Every row comes from one small tree of marks. The marks that hang from a mark follow it in brackets, in alphabetical order. Every link used is in the known rows. Which tree was each row made from?
In the rows, 100 means zero.
Known rows:
garotiv{tapu{kalifid} vetus}: 141 100 113 108 86 88 76 101 107 101 127 63 91 73 103 163 75 77 137 95
doga{kila}: 144 115 124 86 80 76 63 91 106 59 100 80 86 81 101 119 78 64 123 83
vetus{garotiv{tapu{kalifid vopo}} tafi}: 112 96 124 111 131 89 85 78 99 97 113 40 75 84 106 103 85 77 94 102
tapu{garotiv kalifid{kila} vopo{nuru}}: 102 89 141 105 123 96 58 105 131 148 63 81 115 64 82 117 73 67 125 100
vetus{garotiv{tapu{kalifid vopo{nuru}}} tafi}: 101 110 124 108 134 93 84 85 92 114 119 41 71 76 107 104 76 78 101 106
tapu{kalifid{kila} vopo{nuru}}: 86 98 134 104 97 88 58 95 126 131 80 83 104 63 97 122 76 69 112 97
garotiv{tapu{kalifid{kila} vopo} vetus{tafi}}: 95 89 110 89 112 77 77 92 116 117 98 70 85 62 109 162 82 76 111 96
nuru{vopo{tapu{garotiv}}}: 164 106 105 105 113 103 91 119 129 85 87 104 98 92 92 132 55 85 136 85
vopo{tapu{garotiv kalifid}}: 142 84 124 119 112 106 67 96 130 112 81 93 96 79 85 106 54 76 131 104
vetus{garotiv{tapu} tafi}: 127 119 103 103 126 90 93 99 93 57 106 51 74 78 116 104 59 79 97 83
vopo{nuru tapu{garotiv{vetus} kalifid}}: 131 107 114 108 112 107 66 114 121 134 93 94 85 68 93 132 54 73 152 110
vetus{garotiv}: 136 114 113 112 101 89 81 107 108 52 92 69 91 90 109 97 67 70 102 75
tafi{vetus{garotiv{tapu}}}: 142 119 101 101 94 99 91 107 90 87 134 65 79 69 113 119 44 80 97 78
kalifid{kila}: 114 106 106 95 86 83 67 112 126 60 60 103 110 63 107 122 51 73 105 65
vetus{garotiv{tapu{vopo}} tafi}: 113 106 114 102 131 91 97 89 96 77 111 50 76 84 109 103 73 76 88 95
tapu{garotiv{vetus{tafi}} kalifid vopo{nuru}}: 124 111 142 111 135 91 72 104 120 151 76 66 86 69 96 126 103 65 129 112
garotiv{vetus}: 146 120 110 105 82 81 80 116 118 68 90 89 92 76 113 145 80 68 121 78
vetus{tafi}: 141 130 118 110 106 84 81 101 114 60 68 80 80 67 117 101 72 75 93 75
doga{kila{kalifid}}: 146 128 125 92 76 78 50 95 114 34 107 78 74 76 89 128 75 66 117 77
tapu{garotiv}: 157 106 129 116 111 99 75 117 120 83 65 81 108 78 90 109 67 71 123 82
nuru{vopo{tapu{garotiv{vetus{tafi}}}}}: 161 115 94 97 126 92 94 122 127 86 80 105 79 86 105 145 66 82 133 83

Which tree is each row?
143 87 103 99 113 94 73 112 139 102 72 108 106 84 89 136 54 85 137 81
nuru{vopo{tapu{garotiv kalifid{kila}}}}
135 122 98 95 107 86 91 109 100 76 107 72 77 64 116 154 69 78 117 86
garotiv{tapu vetus{tafi}}
86 89 115 96 115 93 74 94 104 113 121 56 99 76 97 125 58 76 114 100
vetus{garotiv{tapu{kalifid{kila} vopo{nuru}}}}
90 95 112 87 98 89 69 103 113 137 120 73 97 61 100 174 72 74 133 104
garotiv{tapu{kalifid{kila} vopo{nuru}} vetus}
113 100 136 112 98 104 74 89 103 137 131 53 94 71 93 132 73 76 128 115
garotiv{tapu{kalifid vopo{nuru}}}
101 91 130 95 123 90 62 113 133 151 69 83 109 63 89 146 86 65 136 100
tapu{garotiv{vetus} kalifid{kila} vopo{nuru}}
116 109 148 119 96 95 65 90 116 136 103 67 92 75 98 113 92 68 118 109
tapu{kalifid vopo{nuru}}
154 107 129 117 127 86 70 109 123 107 63 70 87 71 101 123 95 71 127 90
tapu{garotiv{vetus{tafi}} kalifid}
131 117 112 105 116 117 74 117 118 109 83 102 92 67 92 107 32 74 135 102
vopo{nuru tapu{garotiv}}
141 107 103 102 126 99 83 112 125 88 68 105 79 71 103 124 54 73 123 93
vopo{tapu{garotiv{vetus{tafi}}}}
108 114 122 101 117 89 81 92 102 139 124 55 73 64 110 153 89 77 123 114
garotiv{tapu{kalifid vopo{nuru}} vetus{tafi}}
109 125 111 91 115 93 93 104 99 116 119 68 74 63 112 155 77 74 117 104
garotiv{tapu{vopo{nuru}} vetus{tafi}}
158 96 131 119 110 90 66 113 125 110 77 74 100 77 91 132 92 69 141 93
tapu{garotiv{vetus} kalifid}
107 97 101 94 115 102 59 118 130 131 73 112 94 57 94 142 37 74 149 99
vopo{nuru tapu{garotiv{vetus} kalifid{kila}}}
110 83 129 99 135 78 66 102 137 129 47 82 98 66 94 134 97 67 116 92
tapu{garotiv{vetus{tafi}} kalifid{kila} vopo}
120 101 98 94 95 91 77 103 100 102 120 72 87 61 112 126 41 80 100 76
tafi{vetus{garotiv{tapu{kalifid{kila}}}}}
115 113 115 94 97 99 89 110 103 119 135 69 91 70 102 168 73 72 134 108
garotiv{tapu{vopo{nuru}} vetus}
118 84 128 116 111 93 83 84 102 101 132 41 94 94 94 115 79 74 113 104
vetus{garotiv{tapu{kalifid vopo}}}
164 93 113 114 111 101 79 107 130 106 91 93 98 93 90 127 65 84 141 91
nuru{vopo{tapu{garotiv kalifid}}}
120 112 119 104 101 102 86 95 89 141 148 55 76 67 107 120 60 75 104 101
tafi{vetus{garotiv{tapu{kalifid vopo{nuru}}}}}
155 119 116 105 127 88 84 122 119 82 58 83 90 69 104 126 81 68 121 80
tapu{garotiv{vetus{tafi}}}
131 95 95 98 92 84 74 103 134 88 90 110 95 85 103 140 54 85 126 78
nuru{vopo{tapu{kalifid{kila}}}}
121 109 113 95 113 86 96 99 106 98 112 64 78 71 111 155 82 74 110 99
garotiv{tapu{vopo} vetus{tafi}}
131 99 145 113 121 98 69 109 123 158 89 70 97 75 87 137 102 64 140 113
tapu{garotiv{vetus} kalifid vopo{nuru}}
119 120 111 97 101 105 95 105 89 121 144 64 80 65 110 121 50 74 98 94
tafi{vetus{garotiv{tapu{vopo{nuru}}}}}
141 96 133 108 118 94 84 114 128 111 77 80 105 82 88 137 95 63 124 98
tapu{garotiv{vetus} vopo}
